Each row comes from the steps of one walk. Every step used is in the known rows, and no mark comes twice. Write the walk behind each row, first mark first.
Known rows:
L, J, X, Q, V, H: [ -4.3  -4.3   1.3   5.5  -3.4 -10.4   5.4  17.3   9.4   4.5  -5.5   5.1
  15.4   0.0   3.4  -5.2  10.5 -11.2  -1.7  -5.2  13.6 -18.2  17.3 -10.4
   1.9]
Q, X: [  7.9   4.1   1.4  27.8  -5.0  -3.6   3.9  -8.2   5.9  -7.3 -10.4 -14.6
  -5.7  -0.9 -10.1  -0.1  23.6 -13.2 -14.5   4.6  -5.1   4.0  -7.9  11.7
  -1.4]
V, H, X: [  6.2   7.9  -3.6 -12.2   0.2   6.8   0.8 -14.0  19.0  -1.4 -15.4 -21.8
  -3.0  -5.6   7.5   5.7 -21.0  -5.2   6.0  -5.0 -16.6   8.5  -6.0  -0.6
   2.1]
Q, L: [  3.9  -1.8   1.8   1.3  -3.7   4.1  -3.2  -6.4 -18.9   5.6  -1.4  -5.3
   5.7  -2.9  -5.1   2.5  25.8   6.8   2.9  15.5   1.4  14.1  26.9  16.5
   3.5]
H, X, J, V: [ -8.7  15.5  -3.8  -3.3   0.9  16.3   1.3  -2.0  10.0  -6.9 -10.0 -19.4
 -16.3  -6.7  -5.5  12.7  -7.0 -12.1  -7.6 -30.3  -2.7  -4.7   5.6 -20.4
   1.4]
X, J, L, H, V: [-13.0   8.6  -0.7  10.5 -10.8  -6.4  -1.6   9.4  -4.3  -7.8  24.1  -0.3
 -12.5   5.0  -3.4   0.4  -2.0  12.0  -8.8 -14.8  -1.1 -19.5  23.5 -16.9
  -4.0]
Q, L, H: [ 10.1   0.0   5.8  -7.7  -8.6   3.0  -8.5   1.0 -25.3   0.3  13.9  -3.8
  12.7  -5.0  -1.1  -4.2  27.2  12.4   2.1  15.0   5.4   3.7  37.8  13.5
  -2.9]
L, J: [ -8.6  -3.0  -0.4  -7.3  10.4  -8.7 -10.5  19.4   8.0  -4.2  -5.3  -1.1
  15.5  -6.4  -0.7  -9.8  11.1 -14.3  -3.8 -14.1   6.3  -1.4  43.7  -9.5
   0.6]
X, Q, V, J, L: [  1.1 -14.0  -1.6  17.4  -5.8 -12.3  13.3  -6.6  -2.1  -1.5   4.7  12.7
 -12.9   1.9 -10.6   1.8  -7.1   7.7   3.2  17.3 -14.6  -2.3 -19.1  11.7
  -1.3]
H, L, J, X, Q: [-18.7   0.3   0.2  -7.6   2.9   1.7 -11.5  19.4  -9.6  -8.2  -7.6  -8.3
  26.4  -3.0   1.0  -0.3  -2.6  -1.7  -6.1  -7.9  31.3   3.7  -3.8  -2.9
  -0.9]
Q, V, J: [ 22.3  -6.3   3.2  -2.1  11.3 -12.9   7.6 -19.8  -3.7  -3.8 -11.1  19.9
  -1.9 -11.5  -9.9   6.4   0.1  -2.0  10.1   6.2   5.8   9.6 -19.1   1.8
  -5.3]
Q, V, J, X, H, L: [ 22.8  -2.9   3.7   5.1   3.7  -7.1   9.0 -11.8  -9.6   0.2 -14.5  16.6
   1.6  -7.0  -5.4   4.9  -0.7   2.5   8.5   3.2  10.0   3.0 -31.8  -1.0
  -3.3]
L, J, V, H, X: [ -8.2   1.0  -1.0 -19.0  11.1  -4.6  -3.7   6.5  23.7   0.1  -6.6  -7.2
   9.9  -6.7   7.7   2.3  -1.2 -14.3   2.4 -10.9  17.3 -12.0  21.5 -18.0
  -2.9]
Q, L, J, V, H: [ -0.5  -5.0   2.1 -10.6   1.3  -3.7  -4.5  -2.9  -1.7   9.1  -3.2  -5.7
  15.8  -5.4   2.0   6.6  24.2   2.0   8.0  16.3  21.0  -4.0  42.2   3.8
  -3.2]
X, J, V, H, L: [ -4.3   7.5  -5.0  -6.4  -3.6  -3.2   6.2 -17.4  11.2   1.4 -25.2 -17.4
  -7.8  -1.3  -1.8  18.6 -13.2  13.5  -0.6  -6.3  10.8 -27.3   7.4 -14.9
  -2.2]
H, L, J, X, Q, V: [-12.5   0.0   1.9  -5.9   4.4  -2.7  -5.8  16.0 -10.0  -9.4 -10.3  -6.1
  27.3  -7.4  -1.5   1.8  -0.7  -2.6  -4.5  -5.9  37.8   3.0 -10.6  -4.4
  -2.7]
J, L, H: [-10.4   4.2   4.1  14.2 -15.4 -10.9  -2.7  13.1 -16.4  -9.1  44.8   9.4
  -9.1   7.9   7.3  -9.3   5.9  10.8  -5.5  -0.9  -6.0   3.5 -15.3  -2.5
  -1.7]
V, J: [  7.8  -9.1  -2.3  -9.2   9.6   0.7 -12.4 -12.4  -0.8  -0.4  -2.1  22.6
  -6.4   1.8  -1.5   2.8  -7.9   2.2   8.1   1.2 -14.2  10.5   0.6   7.5
  -3.8]
J, V: [ -5.7   3.7  -0.4  -6.0   6.4   0.6   8.7 -10.2   3.7   4.2  -1.6   1.5
 -10.8   3.1   2.7   4.9   2.4  -0.7  -3.4  -0.1   8.3  -2.6 -28.9  -5.5
   4.9]
X, H, V, J: [  7.2  -2.2  -4.9  -2.0  11.8   7.6  -6.1  11.2   8.1   7.1  -6.1  -6.1
 -11.6   6.8  -0.3 -20.6 -18.5   2.5   0.3  -4.0 -37.5   3.4  23.5   2.1
   4.8]
L, H, V: [  0.6   6.6   5.1 -23.2  10.5   3.2 -12.2  16.1  -7.3 -10.1  30.1   1.6
  10.3  -1.5   3.6 -19.7  -4.2   0.2  -7.6  -7.0   6.9   0.9  15.6  -4.6
  -4.1]
V, J, X: [  7.6  -5.0   0.1   0.6   1.0   5.1  -6.9  -7.8  -6.3   6.5   4.6  32.6
  -5.9   8.8   4.4   3.7   0.3   0.7   5.4  -3.1  -4.4   2.8 -20.0   2.7
  -0.4]
H, V, J, X: [ -5.1  -0.2   1.0 -14.2  22.9  11.6 -10.2   1.9   2.6   3.2  23.1  25.4
  -0.9   8.0   2.6  -6.1 -12.2  -8.1  -0.5  -5.4   7.6  17.4 -17.1  -2.4
  -1.3]

Write each row's walk:
[ -2.8  -8.6  -1.3   6.6  -0.1  -6.0  -9.7  -8.5  -5.6  -1.9  23.3  31.0
 -16.3   8.6   2.5   4.4  -6.9   7.7   8.4   4.7 -13.8  13.3 -19.3   5.7
  -5.4] => V, J, L
[ -7.5  -2.4  -0.9 -16.6   9.6 -10.9  -2.1   4.3  21.3   2.7  -9.5  -3.1
  11.0  -3.7   7.9   0.7   1.7  -9.3   2.6  -4.5  17.9 -15.5  22.3 -14.6
  -2.3] => L, J, V, H
[  9.6  -4.2  -1.5   2.4  -1.9   7.7  -8.9  -2.1  -8.1   7.4  -7.0  19.5
  -4.4   9.2   5.0  -0.4  -7.9   7.5   6.0  -3.1 -10.8   0.5 -15.2   3.8
  -0.4] => V, J, X, H, L
[ -2.2   0.0   3.2  17.7 -20.9   8.3   8.6  10.3 -19.7  10.7  13.9   8.5
   1.5  12.9   2.9  -4.3  20.2   7.0  -7.3   8.3   0.6 -11.4  -7.6   8.4
   7.7] => J, X, Q, L, H
[ -1.1   2.0  -1.4 -16.9   1.0  -4.3  -5.5  -4.2   9.5  -1.2 -20.8 -15.3
  21.6  -4.0  11.4   5.8 -16.9   5.7   6.9   3.1  18.2   0.8  -6.4  -1.3
  -2.6] => V, H, L, J, X
[  8.1 -10.2   1.6   1.2  -7.9   5.3  -7.1  -3.8 -13.9   7.4  14.3  30.1
  -2.3  10.3   3.0   2.3   4.5   9.7   6.2   9.7  -5.0  -6.8  -4.3  10.8
  -4.3] => V, J, X, Q, L, H
[  7.9   1.4  -0.7  34.0  -3.4  -0.6   0.6   1.5  11.9  -1.7   1.4 -12.7
 -16.4   7.8  -6.7 -10.6   8.5  -7.0 -11.1   6.1 -23.1   1.1   0.2  10.2
  -3.9] => Q, X, H, V, J, L
[ -8.8   3.3  -2.9   3.5  -4.4  20.1  -1.2   5.0  -1.7  -4.1   1.6 -20.8
  -7.3  -4.1  -7.3   3.1  -0.3  -9.6  -4.5  -5.3 -17.8  13.6  10.2   7.5
   4.2] => H, X, Q, L
[-13.6  15.3  -3.5  11.2  -6.7  11.7  -1.5   5.4   4.0 -10.7   6.4 -15.4
 -19.1  -3.4  -5.2   9.2  -6.5  -9.7  -8.1 -30.0 -12.4   2.9   6.1 -17.3
   1.1] => H, X, J, L
[ -9.2   1.1   2.3   1.6   1.6  -3.1  -5.0  24.3   2.5   2.4   0.7  10.0
  15.9   1.2   5.1  -8.7  19.0 -16.4  -6.7 -18.2  16.4  -8.5  23.3 -14.1
   3.5] => L, J, X
[ -8.4  -3.5  -0.5 -10.8  19.2  11.3  -7.9   4.2   3.8   3.9  23.4  24.2
  -2.4  10.6   0.9  -6.8 -14.8  -5.5  -1.1  -0.6   3.2  12.3 -15.7   1.4
  -1.0] => H, V, J, X, Q
[ 23.2   0.4   2.4  -1.2   3.7 -17.0  18.9 -22.5   7.9  -0.9 -22.4  -5.0
   2.6 -13.7  -3.2   5.8  -4.5   0.6  10.0  11.2   4.5   2.5 -21.0   0.2
  -0.6] => Q, V, H
[ -2.4   3.2  -2.3 -11.1  -1.4   6.7  10.7 -19.5  14.4   7.9  -5.6 -15.2
  -9.5   0.9   7.1  14.1  -9.7   2.6   5.8  11.8   3.6  -7.0 -22.3  -0.3
   1.3] => J, V, H, X, Q, L
[ 15.3   7.0   1.5   6.1  -2.5 -12.1  18.6 -19.8  10.8  -5.3 -12.3 -10.2
  -6.1 -14.3  -4.1  13.3  -8.8  -2.0   7.8  -1.1   4.2   0.6 -19.9 -10.0
  -3.3] => Q, V, H, X, J, L
[  1.1   0.5   2.4  24.1 -14.0   0.4  20.4   4.4  -9.9   8.2   0.7  11.3
  -5.1   8.7  -1.5  -1.9  11.2  -1.9  -7.6   1.9   2.2  -8.4 -35.9   1.1
   9.5] => J, X, Q, V
[  3.0   2.1  -4.5  -7.0  -6.0   8.7   3.6 -13.6  16.2   2.4 -13.1 -25.2
  -3.4  -3.4   4.0   7.1 -17.7   1.2   7.4   8.2 -20.8   3.9   5.2   9.0
   1.8] => V, H, X, Q, L
[  4.0   2.6  -4.9   4.6  -2.6   4.8  -3.9  11.8  -6.0   0.2 -30.6 -29.4
  -0.6   0.6  -0.9 -13.5 -13.8  11.3  -3.5  -4.6 -25.4   3.4  10.5   5.7
   7.7] => X, H, L
[ -4.9  -3.1  -0.9 -21.7  28.3   7.6 -14.2  -0.6   7.2  -1.6  19.2  18.6
  -1.0   2.9  -1.5  -7.3 -17.5  -6.4   1.5  -2.5   1.7  22.0  -2.2   1.5
  -2.9] => H, V, J
[  1.5   2.8  -1.9 -12.1   3.2  -3.4  11.9 -22.3  15.8   8.5 -11.4  -5.1
  -8.4   3.2   9.9   9.3  -9.6   5.1   5.0   9.9   6.0  -8.9 -29.8  -3.7
   2.6] => J, V, H
[  0.4   6.9   2.3 -11.2  -6.6  10.7  -8.2  16.4  -6.6 -13.5  18.1 -13.4
   1.9  -4.4   1.0 -11.6  -4.6  -2.2  -8.2 -13.1 -12.6  -5.4  15.1  -1.9
  -2.2] => L, H, X, Q
[ -8.0   0.7  -0.4  21.9 -14.5   6.7  12.4   9.4  -8.8   9.6   3.8   8.6
  -6.7  15.0   2.6  -5.0   8.9   0.1 -10.1  -1.3  -8.0  -8.2 -26.4   4.2
  12.2] => J, X, Q
[  6.1 -14.1  -2.0  10.2  -0.7  -9.2  12.1  -8.8  -0.1  -0.6  -7.7   8.0
  -7.8  -1.1 -12.5   0.8  -6.8   4.7   3.0  16.3 -15.3  -3.3 -10.5  13.1
  -0.6] => X, Q, V, J
[ -9.3   5.6   4.3  16.7 -16.8  -6.1   3.2  13.2 -12.9 -12.9  43.0   3.6
 -11.6   2.1   2.8  -5.1   0.9   3.8  -4.9  -4.3  -5.8   2.8 -23.8  -5.0
  -4.0] => J, L, H, X, Q, V
[  1.8  -2.6   2.9   6.7  -7.9   2.6  -5.1  14.5 -12.8  11.5  -2.1  -3.5
  15.0  -0.6   0.4  -4.7  34.5  -0.4   1.6   5.5   7.7  -3.8  51.3   4.1
   2.8] => Q, L, J, X, H
[  1.9  -8.7  -1.4  14.6  -3.9  -9.2  18.0  -2.7  -1.7  -1.3  -9.1  -4.8
  -6.8  -2.1 -12.8  -3.0  -2.1   2.8  -3.2  13.6 -12.6  -4.0  -9.4  10.8
   5.1] => X, Q, V
[ -1.5  -5.4   2.4  -4.0   1.1  -2.0 -10.3   7.5 -10.9   3.7   0.4  -3.9
  18.6  -7.3  -4.0  -0.7  31.0  -1.7   3.2   9.1  13.3   5.3  57.2   7.6
  -1.2] => Q, L, J
[  2.6   2.5  -3.1 -17.7   1.5  -2.7  -3.4 -16.1   7.5  -3.1 -23.1 -21.0
  12.6  -4.8   7.8   7.6 -24.6  12.4   7.9  10.0   4.4   8.6 -17.8   7.5
  -0.7] => V, H, L
